In the rows, zero is written as 128.
Known rows, with every step that occurs:
vokise > kegaf: [127 150 128 130 116 137 121 147 125 122 140 135  93 125 109 132 126 141
 120 137 123 110 125 112 125 166 110 121 114 123 129 105 128 129 120 125
 114 131 138 112 141]
tamot > nugas > mefar: [100 146 138 144  87 151 107 142 122 109 138 136 133 133 137 148 124 134
 147 148 127 151 133 129 150  96 163 133 121 124 135 109 127 138 136 144
 125 103 127 104 120]
nugas > duda > bime > tamot: [125 176 147 144 135 138 147 141 136 133 136 127 128 100 155 123 141 137
 204 133 143 146 109 129 132 102 110 131 118 148  99 139 117 138 135 126
 103 116 131 157 156]
nugas > duda: [131 142 167 142 146 141 138 134 126 136 137 121 127 117 141 115 126 124
 128 126 139 157 114 127 145 120 107 162 116 123 117 130 120 140 125 134
 115 116 131 137 153]
vokise > bime > buga > kegaf: [134 181 163 138 161 136  90 141 130  94 127 132 126 101 121 138 142 148
 115 139 153 106 102 109 102 164  47 131 100 118 124 106 142 139 157 126
 114 122 126 112 128]
tamot > bime > duda > nugas > buga: [118 160 177 144  59 156 122 147 135 121 124 124 138 127 114 137 121 136
 198 147 144 164 126 130 142  88 203 114 133 117  86 121 124 146 150 119
 100 111 140 127 140]
nugas > buga > bime > duda: [134 201 192 150 133 150 114 138 132 137 127 130 119 108 127 122 144 139
 151 144 168 160 125 112 146 127 131 188 151 111  96 128 122 142 151 118
 105 108 132 128 146]
bime > buga > nugas > duda > kegaf > tamot: [130 173 200 152 108 139 147 144 133 108 122 134 126 115 122 110 122 146
 146 135 146 124 105 129 117 133 102 129 126 115  99 135 131 131 162 113
 151 132 131 141 162]
mefar > bime: [124 153 160 145 152 144 111 132 116 124 145 117 130 104 128 123 110 126
 150 129 140 171 121 121 144 125  86 180 151 124 138 115 135 116 137 143
 127 105 125 130 135]
duda > kegaf > tamot > bime: [118 161 142 143 179 122 161 142 139 107 124 149 112 140 112 133 121 137
 232 149 127 105 116 123 150 107 179  86 122 130 116 126 129 116 151 140
 160 112 143 127 159]
vokise > bime > duda > kegaf > tamot > nugas: [137 180 155 134 136 150 123 141 136 131 117 145 126 104 129 145 150 145
 130 145 124  94 116 119 142 139 107  80 102 137  88 103 140 128 175 136
 157 105 125 101 136]
mefar > kegaf > tamot > nugas > duda > bime: [104 180 191 145  80 138 148 126 132 141 117 149 120 124 141 124 118 123
 190 139 106 138  94 129 163 120 164 128 131 140 131 128 116 124 138 149
 128 104 139 117 170]
duda > nugas: [105 141 126 145  50 142 144 149 128 104 147 110 134 126 127 116 127 139
 140 132 130 103 127 123 136 128 150 112 117 124 120 115 124 134 114 125
 108 106 126 166 145]
duda > nugas > mefar > kegaf > tamot: [ 95 161 114 141  83 155 160 141 131 110 134 133 126 134 154 102 128 139
 137 143 115 135 101 133 140 134 153 131 115 118 127 124 124 123 125 130
 101  94 132 171 162]
vokise > nugas > buga: [146 163 161 130 159 150  89 131 124 105 136 126 117 127 124 130 137 141
 125 143 148 125 128 108 141 127 112 144  85 127 123  92 124 146 163 137
 126 126 133 118 148]
tamot > bime > buga: [127 146 179 149  99 135 108 146 129  96 120 126 133 131  97 148 107 137
 207 142 152 154 119 126 120  80 160 124 130 112 116 115 130 145 160 124
 120 123 143 103 126]
kegaf > duda > bime: [128 158 114 150 133 102 172 136 130 151 134 117 112 126 153 125 125 127
 215 140 133  79 130 124 147 131 134  79 111 121  98 135 116 120 156 128
 138 119 119 136 161]
kegaf > duda > nugas > buga: [117 158 136 151  83 113 177 134 126 134 135 114 118 132 157 112 124 130
 127 142 148 106 137 121 149 134 151 114 105 112  95 135 114 126 141 124
 119 109 120 154 173]
nugas > buga > bime > duda > kegaf > tamot: [131 215 190 149 164 142 142 138 139 133 120 144 111 113 129 116 147 143
 173 150 161 142 120 113 155 131 140 167 145 114  89 136 124 129 158 122
 123 105 135 136 163]
nugas > mefar > bime: [119 154 120 139 190 157 110 137 117 114 144 128 126 116 153 116 122 132
 149 142 137 193 116 131 139 119  84 185 140 111 136 121 135 121 143 139
 111  96 124 139 134]
kegaf > duda > nugas > mefar > bime: [110 153 102 144 120 128 166 135 121 143 140 112 120 122 170 112 118 127
 140 142 129 134 129 136 144 139 121 130 113 114 105 136 126 113 144 130
 127 100 115 160 158]
tamot > bime > duda: [137 146 166 144 107 155 120 142 131 133 124 124 133 126 102 152 114 128
 201 141 137 160 120 130 140  90 184 114 140 124  96 114 130 141 159 126
 124 126 140  99 129]
duda > bime: [117 159 128 146 115 127 135 150 133 112 141 124 124 121 133 121 134 139
 241 137 131  93 122 119 140 114 135  91 122 125 117 121 119 132 137 128
 111 110 128 149 142]
tamot > nugas > buga > bime: [100 191 202 149  57 139  89 139 127 121 133 136 127 118 121 152 133 135
 164 149 150 150 141 112 158 102 181 164 143 128 135 112 118 142 130 137
 126  97 133 103 128]
duda > nugas > mefar > bime: [ 95 154 112 139 101 157 127 148 122 103 148 118 135 117 154 107 126 139
 152 141 127 162 122 134 136 126 118 153 124 115 126 121 131 125 122 128
  98  86 123 178 139]
duda > kegaf > tamot: [124 158 133 146 190 123 180 140 136 107 130 147 111 135 120 116 128 140
 183 141 129  89 116 118 152 132 138  96 116 128 114 126 130 111 151 141
 159 113 134 141 166]
bime > buga > kegaf > tamot: [128 174 185 155 169 134 150 134 133  91 126 131 120 123 104 123 116 143
 144 139 149 112  98 115 124 151  91 147 127 109 110 126 136 125 149 128
 111 141 132 115 160]
kegaf > tamot: [137 152 152 150 148 135 166 133 131 125 131 119 120 138 117 124 121 131
 133 136 128  92 110 112 155 114 128 121 130 126 114 107 126 115 124 138
 140 127 133 117 170]
vokise > bime > tamot > nugas > mefar > kegaf: [120 191 128 136 102 154  88 137 127 118 123 149 135  94 156 165 152 145
  96 148 143 142 105 121 113 119 104 125 112 164 136  97 135 133 161 140
 130 101 128 104 118]
vokise > kegaf > tamot > nugas: [116 165 156 133  80 136 131 143 130 128 130 139  93 134 105 147 121 139
 123 145 104  91 124 110 148 148 144 103 118 133 122  96 126 119 110 135
 139 132 141  86 154]
kegaf > duda > nugas > tamot > bime: [119 129 107 148  85 115 170 132 130 143 135 111 123 119 138 129 116 126
 172 145 147 120 140 127 143 107 163 103 112 144  98 132 118 117 137 123
 125 118 126 147 161]
buga > bime > tamot: [128 205 136 152 132 144 119 141 134 138 140 122 122  89 121 155 141 141
 165 138 159 130 115 113 117 122 126 170 158 159 129 116 128 125 135 121
 135 119 132 128 129]
kegaf > tamot > bime > buga: [133 157 183 151 122 133 144 138 136 108 114 124 124 142  98 140 110 135
 189 144 136 121 107 118 140  82 157 112 131 117 103 110 128 125 143 129
 137 130 144  98 159]
nugas > tamot: [140 114 117 147 151 138 139 132 127 113 141 124 129 102 118 119 128 135
 135 136 168 151 134 114 140 100 100 157 131 155 119 116 124 122 132 131
 107 125 131 138 147]
buga > nugas > duda > kegaf > tamot > bime: [116 173 185 142 106 140 130 143 136 142 135 134 126 122 122 130 123 132
 195 144 126 131 107 131 135 120 167 109 138 140 125 131 125 126 131 120
 171 128 139 141 162]
duda > bime > buga > kegaf: [113 182 157 151 138 124 132 148 137  88 135 133 123 113 123 120 131 148
 251 140 144 100 108 121 119 143 103 109 121 111 108 134 128 136 155 121
  92 123 128 145 142]
nugas > tamot > kegaf > duda: [136 121 117 149 180 118 156 129 127 141 127 124 109 104 126 132 125 124
 162 147 159 151 159 124 146  93  96 135 126 151 114 131 120 121 145 117
 105 123 121 113 142]
mefar > nugas > tamot: [127 128 148 150 208 142 117 128 125 120 147 102 142 102 132 115 115 132
 118 133 151 160 125 110 115 130 103 150 150 145 135 113 128 102 120 142
 124 114 130 147 150]
vokise > nugas > mefar > kegaf: [134 158 115 123 182 167  92 129 121 118 134 140 114 127 142 127 131 138
 132 145 119 146 104 126 130 146 109 146  83 131 144  96 131 138 175 143
 130 118 133 120 138]
duda > kegaf: [120 147 122 144 176 125 155 144 130  99 138 148 117 125 124 118 129 141
 186 138 141 111 126 123 139 138 133 106 116 124 125 130 130 126 159 138
 145 106 130 148 143]

Rows:
[134 204 158 147 169 148 150 141 142 152 126 137 111 102 112 130 139 139
 197 142 135 113 112 120 146 149 136 141 146 129  94 128 135 120 160 122
 153 112 131 128 147] : buga > bime > duda > kegaf > tamot
[114 194 165 151 176 110 145 129 132 123 136 137 108 126 147 118 134 133
 192 152 161 125 120 114 147 155 132 141 123 110 112 148 116 129 141 131
  95 122 127 139 171] : nugas > buga > kegaf > duda > bime
[129 155 162 147 132 134 144 136 135 126 124 121 122 144 103 145 112 127
 193 145 124 112 110 116 154  84 180 108 136 130 118 105 125 120 123 137
 145 127 144 101 161] : kegaf > tamot > bime
[115 177 146 150  85 140 121 159 134  95 133 129 130 116 138 114 134 154
 234 145 141 108 113 129 110 119 113  97 126 109 107 128 126 138 161 106
 113 119 127 153 138] : duda > bime > buga > nugas > mefar
[108 177 201 150  82 139 142 123 127 127 115 152 121 135 134 126 117 126
 133 142 127 148 102 118 165 119 174 150 139 131 138 118 118 123 143 151
 130 106 140 104 169] : mefar > kegaf > tamot > nugas > buga
[128 180 146 151 177 134 133 129 120 142 131 121 118  88 142 148 115 125
 158 140 148 182 136 131 133 104  77 168 156 150 123 128 132 113 158 129
 125 112 119 110 131] : mefar > bime > tamot > kegaf > duda
[120 207 171 147 131 149 137 141 141 152 124 141 115 102 111 144 137 138
 202 146 127 115 120 123 153 139 160 135 149 136  97 125 134 121 159 127
 161 109 131 113 138] : buga > bime > duda > kegaf > tamot > nugas
[116 179 152 144 218 153 123 133 125  99 132 135 122 114 143 112 117 139
 156 147 141 185  99 129 130 138  64 194 140 102 122 129 142 116 151 135
 104 110 127 131 149] : nugas > mefar > bime > buga > kegaf > tamot
[120 159 158 140 132 133 140 143 133 134 137 124 124 113 149 110 135 130
 216 132 130 138 113 128 145 112 115 128 112 126 106 138 115 141 127 128
 103 109 130 156 155] : nugas > duda > bime
[130 169 131 152 151 142 141 142 129 113 129 128 122 105 123 159 132 139
 148 142 153 144 136 126 121  86 111 130 140 157 123 117 127 134 148 117
 105 126 127 106 123] : bime > tamot > kegaf
[ 98 162 181 143  57 137 116 142 129 130 135 131 133 117 140 142 129 127
 210 138 120 140 130 130 158  95 164 116 117 137 118 124 116 145 126 142
 120 103 130 120 136] : tamot > nugas > duda > bime
[107 193 213 150 225 135 102 126 132 113 137 115 132 130 128 127 113 130
 161 150 142 160 105 107 125 143 160 150 159 114 140 121 126 109 111 147
 118 115 142 127 169] : mefar > nugas > buga > kegaf > tamot > bime
[125 167 176 154 158 134 129 138 129  84 133 132 124 116 107 124 117 144
 147 135 157 129 106 119 113 155  84 156 125 107 119 129 136 136 156 126
 100 137 129 121 140] : bime > buga > kegaf
[121 184 172 152 182 115 145 124 127 124 137 135 111 128 141 121 128 129
 139 148 166 138 121 112 147 155 128 162 126 109 117 142 119 129 139 136
 103 127 127 126 170] : nugas > buga > kegaf > duda
[120 179 153 142 149 136 144 145 136 133 129 130 121  99 150 130 142 135
 223 138 137 152 121 134 132  93 107 125 122 147 103 142 115 143 136 118
  91 112 129 144 144] : nugas > duda > bime > tamot > kegaf
[138 159 174 146 150 163 122 132 119 140 136 118 132  93 129 120 114 128
 140 127 138 185 118 129 147 132  80 178 157 122 101 120 138 120 162 136
 122 111 122 121 136] : mefar > bime > duda
[109 163 151 146 143 126 164 139 135 106 128 152 118 135 120 133 124 139
 189 145 122  90 125 122 162 119 170  88 117 135 118 121 130 115 150 148
 168 108 134 120 157] : duda > kegaf > tamot > nugas
[142 149 105 124 194 164  91 136 123 110 142 126 117 129 135 132 136 141
 133 146 126 124 118 122 129 130 100 134  78 128 130  89 133 138 164 138
 133 125 128 120 134] : vokise > nugas > mefar
[139 151 143 147 166 151 165 141 133 123 128 144 123 113 123 117 131 141
 161 135 138 127 122 132 143 141 127 110 124 121  80 133 135 130 186 129
 134 117 126 134 143] : bime > duda > kegaf
[122 178 115 151 115 132 147 149 136 109 140 127 128 104 139 137 142 147
 229 139 146 102 117 121 124 100 131  94 130 153 105 122 121 129 146 124
 108 119 129 149 142] : duda > bime > tamot
[113 180 128 151 185 107 160 130 132 140 144 128 108 119 138 133 124 126
 220 146 133  85 113 121 138 176 127 107 120 126 120 145 124 116 137 135
 119 136 121 133 163] : buga > kegaf > duda > bime
[114 175 164 151 103 152 105 132 119 120 141 127 138  87 133 157 115 133
 143 135 147 181 126 126 137  99 111 176 160 162 132 111 134 116 147 148
 135 108 126 112 126] : mefar > bime > tamot > nugas
[121 174 183 145 101 164 124 136 122 127 135 118 136  95 140 107 122 135
 139 132 144 189 125 129 150 131 103 180 151 115  90 128 132 127 154 129
  99  96 122 152 146] : mefar > bime > duda > nugas > buga
[118 167 144 154  68 147 130 138 127 110 136 131 138 106 126 167 127 141
 125 138 151 134 128 122 131  87 158 127 138 169 121 107 127 131 146 139
 134 125 130 102 126] : bime > tamot > nugas
[ 97 191 120 148  81 144 130 145 133 112 131 150 129 106 156 145 139 146
 231 149 134 139 112 133 130  95 162 104 132 156 121 126 120 131 156 135
 106 103 132 135 134] : duda > bime > tamot > nugas > mefar > kegaf
[142 155 145 122 201 148 112 133 129 121 137 136 112 115 131 124 136 138
 158 136 123 122 118 125 137 144 103 127  67 140 120 111 130 140 170 143
 152 122 132 134 150] : vokise > nugas > duda > kegaf
[146 163 157 139 128 137  92 144 128  97 121 126 131 105 126 133 145 149
 101 135 154 106 112 111 106 134  51 120  96 117 114  97 139 142 166 122
 125 112 125 114 124] : vokise > bime > buga
[121 175 107 145 212 146 133 133 120 132 131 130 116 104 166 136 124 131
 152 151 144 201 129 139 130 103  79 172 140 131 121 132 133 116 162 127
 112 102 118 123 131] : nugas > mefar > bime > tamot > kegaf > duda
[129 148 139 147 168 112 154 135 124 150 124 120 103 129 132 142 117 118
 168 146 131 122 153 130 147 112 118 107 120 119 122 130 121 131 152 118
 122 119 117  96 133] : tamot > kegaf > duda
[109 145 132 147  78 122 160 124 127 150 123 135 120 116 144 121 109 122
 169 142 136 152 113 132 141 129 176 126 124 146 125 139 118 117 154 133
 121 108 134 142 164] : mefar > kegaf > duda > nugas > tamot > bime
[101 153 179 142  97 136 127 138 128 122 133 147 129 119 134 139 125 130
 172 137 126 150 133 133 158 109 165 126 111 137 124 129 122 139 141 148
 145 100 131 119 137] : tamot > nugas > duda > kegaf
[111 200 179 132  82 136 115 142 134 135 125 144  86 127 108 146 134 142
 142 153 118 106 126 105 150 151 152 134 130 129 124 102 123 121 107 128
 131 122 144  90 156] : vokise > kegaf > tamot > nugas > buga > bime
[140 184 127 137 155 141  99 143 130 119 124 130 124  91 133 164 156 144
 118 145 150 121 127 116 108 110  68 111 112 158 127  97 134 137 151 118
 119 113 124 102 114] : vokise > bime > tamot > kegaf
[117 185 122 149 131 131 141 152 137 111 132 131 119 104 137 146 142 144
 252 146 139 115 133 127 126  87 126  88 132 151 112 127 120 135 149 114
  95 115 126 133 129] : duda > bime > tamot > kegaf
[124 128  99 150  95 115 184 131 128 142 139 109 121 114 147 115 122 129
 132 139 148 105 141 123 144 127 130 110 108 142  95 133 119 114 136 124
 124 119 119 157 168] : kegaf > duda > nugas > tamot
[120 172 177 144 118 141 145 142 133 141 139 132 123 116 131 116 129 134
 157 138 128 115 107 128 136 140 136 118 135 137 123 133 126 122 132 122
 170 129 132 151 167] : buga > nugas > duda > kegaf > tamot
[125 157 181 145  79 151 115 141 125 147 146 115 133 111 131 124 125 129
 127 131 136 135 112 126 127 133 127 141 139 135 132 124 123 136 120 118
 148 133 129 141 150] : buga > nugas > duda
[ 92 192 186 151  89 117 121 133 129 121 133 142 119 126 140 147 128 131
 203 155 143 125 136 118 160 126 179 122 125 124 120 133 115 135 139 143
 114 113 127 108 149] : tamot > nugas > buga > kegaf > duda > bime
[129 169 125 137 111 108 151 147 131 136 126 135  83 122 133 127 126 144
 180 143 124  81 127 120 121 173 102  84  98 113  94 127 123 125 155 115
 120 133 130 118 156] : vokise > kegaf > duda > bime > buga
[122 150 155 139 183 133 154 138 131 124 135 143 119 116 143 107 131 131
 169 132 138 149 116 132 143 133 114 140 106 125 113 146 124 135 145 138
 130 104 132 155 156] : nugas > duda > kegaf
[134 151 116 134 128 116 149 139 124 151 134 130  83 127 129 134 121 132
 114 141 123  94 130 116 131 177 111 105 105 122 113 117 124 119 136 125
 135 137 130 104 156] : vokise > kegaf > duda
